Each row was made from one walk, in order. Every step used is in the known rows, and no mark comes twice. Write each row's walk.
In the rows, zero is written as 128.
Known rows
fubo/zula/detab/dopab: [123 145 131 116 133 150 123 146 134 145 146 145 119 148  98 136  94 145
 121 158 185 112  70 144  91 105 112  92 160  94 111  99 109 143 161 124]
rimemol/lebe/zuto/vuma/fubo: [ 95 152 138 202 136 165  87 149 165 117 135 122 125 138 122 118 135 161
 144 129 178 162 167 123 145 104 127 138 179 109  92 111 127 135 132 133]
rimemol/mamu/zizanog/sadan/dopab/detab: [125 133 148 181 153 150 136 155 186 202 113 158  85 115  57 131 110 156
 112 140 179 108  21 105 165  84 157  56 177 105  73  65  96 113 108  96]
vuma/fubo/zula: [127 140 139 122 132 154 124 152 151 144 168 175 122 154 111 127  95 183
 141 129 183 114 119 130 128 106 126 133 186  97 101  93 113 130 145 126]
mavo/vuma: [132 143 152 144 138 151 113 145 153 144 132 180 130 161 106 126 103 141
 102 123 174 136 141 121 133 104 136 102 173  98 101  92 102 123 128 119]
detab/zula/fubo/vuma: [144 167 150   4  99 176 131 154 168 130 109 155 141 134 134 108  91  93
 132 130 165  89 200 122 128 100 134  99 173  99 102  97 112 104 135 131]
vuma/fubo/zula/detab: [124 149 123 113 148 139 120 151 145 157 181 185 131 145 108 121  78 169
 135 137 180 128 105 151 111 109 101 107 181  88 100  94 117 133 155 123]
dopab/sadan/detab/zula: [133 137 158  28 139 141 122 149 142 145 108 128 125 151  85 111 114  61
 160 130 163  69 169 132 143 101 112  96 166 107 112  84  97 108 114 107]
dopab/detab/zula/fubo: [132 150 172  30 119 174 144 146 144 151 128 136 124 138 130  95 122 128
 133 134 174 124 150 117 110  95 134  67 157  84  88  99 102  99 119 124]
lebe/zuto: [124 139 148 108 124 166 106 152 164 148 132 119 118 146 101 129 127 155
 145 158 180 147 180 114 126  99 127  93 179  90  97  97 116 128 137 126]
mamu/zizanog/sadan/detab: [127 144 141  98 164 120 117 152 166 141 118 150 132 100  72 146 141 137
 122 146 170  96  80 124 132  94  95  74 176 104  78  76  88 107 113  99]
zula/detab/dopab: [125 144 136 112 136 142 121 150 143 152 117 142 126 143  90 127 112 193
 133 161 181 136  93 139  89 108 105  74 154  94 117 106 106 124 155 120]
lebe/zuto/vuma/fubo: [111 147 153 165 145 162  95 155 162 136 137 141 120 144 107 130 120 181
 132 137 173 191 165 122 147  99 131 131 185  97 108 101 127 130 135 129]
lebe/zuto/vuma/fubo/zula/detab: [107 156 131 164 157 154  94 149 145 142 179 153 121 143 118 132  86 114
 114 140 174 172 129 145 129 101 115 121 182  90 104  93 136 151 151 130]
rimemol/mamu: [128 133 142 131 121 174 120 159 166 169 116 148 107 152  68 114 112 169
 168 149 180 125 109 113 146 104 167 102 189  94  99  93 112 111 135 118]
rimemol/mamu/zizanog/sadan: [131 139 145 139 139 157 115 158 178 156  96 146  98 112  48 133 120 151
 141 155 180 113  63 122 149  96 151  73 199 100  80  86 102  94 122 102]
mavo/zula/fubo: [132 151 146  77 125 163 133 144 146 129 114 148 141 128 103 104 121 100
 138 132 173 120 162 127  85 103 130  84 185  89 127 107 111 105 128 124]
detab/zula/fubo: [141 155 156   4 112 174 136 148 143 136 116 131 132 126 118 102 110 124
 154 142 172 109 183 127 116 101 136  89 169  91 112 107 111 105 132 123]
mavo/zula/detab/dopab: [120 143 139 128 142 145 120 142 132 142 101 136 136 146  93 120 113 120
 124 144 174 140 111 155  63 108 108  63 167  91 124 104 104 122 141 127]
rimemol/lebe/zuto: [109 142 133 140 117 169 100 146 169 129 132 106 122 137 113 114 139 144
 160 154 184 123 185 114 122 103 127  98 173 100  75 107 114 135 133 129]
rimemol/mamu/zizanog: [133 137 147 145 142 159 107 157 162 160 114 156 112 121  64 127 110 164
 154 154 178 120  76 126 163 108 174  85 179  94  76  92 107 106 129 107]
lebe/zuto/vuma/fubo/zula/mavo: [101 174 135 171 152 171  99 149 139 108 156 134 125 130 116 137 105 110
 126 146 172 176 113 148 123 107 126 147 185  99 105 103 133 139 140 130]
zuto/vuma/fubo/zula: [116 144 148 148 141 159 113 150 142 135 174 169 123 152 111 134  87 149
 120 115 174 144  94 130 144 101 142 157 185 105 114  95 120 137 143 129]
zizanog/sadan/detab/zula: [126 142 152  27 137 147 133 150 153 144 104 122 126 134  94 126 130  91
 137 138 162  95 153 123 124  86  95  84 186 101  94  75  93 107 111 117]
dopab/sadan: [135 131 153  83 122 147 118 151 161 152 131 140 113 161  68 113 108 132
 151 135 179  93 129 121 128 105 130 105 177 109 127 100 105 110 135 108]
dopab/detab/zula/mavo/vuma/fubo: [118 175 170 159 164 157 123 144 130 127 119 177 133 158 140 107 104 140
 105 116 162 169 122 156 116 110 112  88 162  94  69  97  97 101 107 121]
mamu/zizanog/sadan/detab/zula/fubo: [138 162 150  18 152 138 132 149 154 122  93 135 136  79  97 123 134  89
 128 147 165  82 135 133 123  92  99  59 172  98  85  85  94  95 108 101]
zizanog/sadan/dopab/detab: [122 131 152 128 134 146 148 150 180 197 139 145  98 145  85 127 116 164
 100 128 178 115  76  97 127  78 116  69 173 108 101  71  96 124 118 111]
mavo/vuma/fubo/zula/detab/dopab: [124 156 126 208 161 139 113 145 135 129 138 201 124 160 118 136  80 171
  87 131 183 126  95 150 102 113  94 106 167  96 110  96 111 145 152 119]
mamu/rimemol/lebe: [111 139 153  87 111 156 131 140 177 122 149 114 139 138  87 110 121 146
 158 134 173 144  96 140 118 104 108 113 158 109  77  99  98 115 140 124]
lebe/zuto/vuma/fubo/zula: [110 147 145 169 142 169  97 151 151 129 166 144 112 149 118 140 101 128
 121 133 177 165 145 125 145  98 136 146 189  97 106  94 132 147 141 134]
sadan/detab/dopab: [123 137 141 117 139 141 123 153 147 139  99 137 131 138  86 137 142 188
 139 153 176 108 104 117 116 103 100 103 155 102 109  90  94 126 129 115]
dopab/detab: [121 132 169 112 130 156 129 149 158 169 154 145 118 162 104 115 124 185
 128 133 179 142  96 109 116  96 127  82 163  92  77  88  96 112 124 123]
zula/detab/dopab/sadan/zizanog: [130 138 138 104 126 135 116 150 162 167 122 134 107 148  49 126  99 119
 140 145 178 114  86 156  93 115 100  81 140  98 150 101  94 124 150  90]
detab/zula: [136 139 163  35 120 167 122 146 139 146 124 125 124 153 110 115 106 123
 147 136 169 125 166 134 129 101 147  92 173  97  99  97 104 113 131 129]
mamu/zizanog/sadan/dopab: [137 139 140 110 150 131 127 149 175 171 121 154 113 101  68 144 104 151
 109 141 177  95  75 125 148  89 135  75 175 115 103  81  99 126 124 100]
zuto/lebe: [136 140 161  85 107 161 110 147 161 156 127 148 135 148 117 102 119 185
 134 148 179 105 110 128 121 103 144  93 169 105  89 100 102 126 135 118]

Which walk is each row?
[118 167 128 130 144 154 124 150 140 122 161 165 133 133 108 123  99 167
 145 143 178 125  91 153 106 114 112 134 183  99 100 104 113 122 143 123] => vuma/fubo/zula/mavo
[139 164 135  60 106 163 132 158 188 135 124 178 142 126 115 115 101 143
 130 135 174  89 164 109 122 103 125 107 175 100 111 100 114 108 140 125] => zula/fubo/vuma
[133 131 154 111 118 150 120 151 153 135  91 128 105 158  65 124 120 169
 146 147 187  88 109 123 112 107 124 104 164 116 138 110 102 114 141 108] => detab/dopab/sadan
[121 139 140 113 135 137 133 154 162 137  86 126 118 130  75 144 153 176
 123 153 177  94  95 109 101  90  73  91 174 110 114  84  92 117 124 113] => zizanog/sadan/detab/dopab
[113 142 157 137 136 170  95 149 156 138 138 117 116 143 101 135 120 123
 128 144 172 177 150 115 145  95 146 117 175  97 112  95 124 134 134 130] => lebe/zuto/vuma
[126 134 180  61 127 170 130 146 141 164 139 127 116 166 124 108 116 132
 131 129 169 138 133 125 124  93 141  74 162  90  74  87  94 106 117 129] => dopab/detab/zula
[129 134 144  80 142 131 121 153 160 150 124 149 127 148  67 116 123 111
 154 135 172  68 127 116 137 104 101 105 170 108 120  86 100 113 121 102] => dopab/sadan/detab
[131 135 136  98 127 144 142 151 176 181 128 144 107 134  72 132 105 155
 120 134 178  99 109 109 135  84 125  91 185 115 127  81 104 129 131 111] => zizanog/sadan/dopab
[127 137 133 112 123 142 120 144 155 159 151 136 100 153  65 133  82  74
 128 140 182  92  64 159  90 112 109  97 146  98 143  93  97 140 157  95] => fubo/zula/detab/dopab/sadan/zizanog
[125 130 156 136 137 150 140 149 166 201 153 155 113 152  98 121 106 174
 114 128 176 123  87 104 143  90 142  84 154 102  97  77 100 135 123 115] => sadan/dopab/detab
[106 143 150 106 110 167 117 142 189 114 140  91 132 138  97 117 135 122
 160 153 177 166 147 136 120 101 103 105 163 101  72  96 109 126 140 129] => mamu/rimemol/lebe/zuto
[127 134 155 140 158 132 134 147 173 187 137 154 104 112  78 139 114 160
  89 131 177 112  37 112 141  83 127  53 161 109  78  70  89 121 112  99] => mamu/zizanog/sadan/dopab/detab
[133 141 150  93 143 138 115 150 168 142 123 145 118 110  72 140 123 159
 119 147 178 121  84 129 124  95 121  72 184 105  83  91  95 104 128 107] => mamu/zizanog/sadan
[124 163 149  34 149 141 124 148 131 125  96 122 138 132  82 107 120  46
 166 142 159  83 133 155 118 110  98  98 161 106 113  95  99 100 112 104] => dopab/sadan/detab/zula/mavo
[118 158 156  82 142 159 153 144 151 170 111 120 107 127 100 116 110  90
 112 136 165 119  76 134 111  84 116  64 165 109  97  80  95 111 109 115] => zizanog/sadan/dopab/detab/zula/mavo
[126 132 167  73 130 157 150 146 162 190 121 127  98 149 102 120 107 112
 104 124 169 114 113 112 133  75 127  63 171 108  94  70  93 120 111 118] => zizanog/sadan/dopab/detab/zula
[128 132 169  86 134 163 142 145 144 195 140 135 109 155 117 113  98 121
 122 124 167 120 124 121 149  87 151  72 151 100  94  75  98 128 116 122] => sadan/dopab/detab/zula
[134 161 166  36 106 179 140 152 171 145 123 158 131 142 146 101 102  95
 118 124 166 100 165 112 120  94 128  77 159  93  74  88 102  97 121 132] => dopab/detab/zula/fubo/vuma
[122 170 137 150 148 161 118 139 134 115 153 174 135 151 114 133  88  76
 104 131 173 123  89 146 109 111 132 121 175 100  95  96 106 134 132 120] => fubo/zula/mavo/vuma
[132 137 171  91 151 144 135 143 156 182 119 134 100 115  97 132 106 108
  95 128 169 111  76 129 150  80 140  44 159 108  71  70  88 116 106 107] => mamu/zizanog/sadan/dopab/detab/zula
[128 172 158 100 146 165 116 140 122 117 107 150 139 146 121 116  98  71
 117 131 159 142 150 158 118 111 137  96 167  98  95 102 101 111 120 122] => detab/zula/mavo/vuma
[135 149 162  51 127 168 157 146 149 180 128 144 117 129 124  98 102 118
 123 130 172 105 142 112 134  88 145  67 147  94 106  88 106 121 116 117] => sadan/dopab/detab/zula/fubo
[134 151 159  44 124 165 166 147 167 178 114 132 104 122 110 107 112 113
 111 129 174  96 125 106 118  76 123  58 168 102 108  81 100 110 112 113] => zizanog/sadan/dopab/detab/zula/fubo
[128 139 134 110 130 144 122 146 139 141 134 143 106 158  72 129  86 102
 127 151 189  75  70 145  93 108 106  94 161 106 133 101 111 134 160 111] => fubo/zula/detab/dopab/sadan
[120 157 159  90 145 163 144 143 136 172 128 128 120 135 117 108 102 110
 125 136 162 134  92 142 126  97 140  77 145 102  92  87 100 120 114 119] => sadan/dopab/detab/zula/mavo
[130 140 142 106 133 135 116 151 147 148 103 138 113 153  62 118 106 151
 137 153 184 100  95 141  94 111  98  76 154 106 140 109 107 118 152 107] => zula/detab/dopab/sadan
[127 179 150 129 156 156 115 145 128 115 105 174 142 147 130 113  96 132
 125 122 161 157 161 166 122 117 119 109 174  99  95 108 105 107 121 120] => detab/zula/mavo/vuma/fubo
[123 144 136  98 145 140 117 141 139 155 134 149 146 146  95 107 102  84
 131 132 166 147 135 152  81 106 116  63 181  85 110  98 107 116 136 127] => mavo/zula/detab
[128 144 149  86 153 150 119 156 158 149  78 132 111 104  65 131 128  86
 148 150 163  91  99 133 159  92 135  66 189  97  66  69  92  95 103 101] => rimemol/mamu/zizanog/sadan/detab/zula
[129 149 142 183 146 152 115 147 149 133 161 206 126 166 122 131  81 150
  98 113 179 123 131 130 137 109 126 133 188  99  98  90 110 138 135 121] => mavo/vuma/fubo/zula
[131 146 156  51 160 133 119 148 149 137 104 128 130 104  90 138 129  88
 124 140 161  96 119 140 136  91 106  65 175 102  68  74  87 103 107 105] => mamu/zizanog/sadan/detab/zula
[123 177 138 183 162 145 115 149 145 121 122 196 142 143 111 118 102 180
 118 127 169 160 121 150 118 120 104 117 176 101 101 108 107 110 127 116] => zula/mavo/vuma/fubo
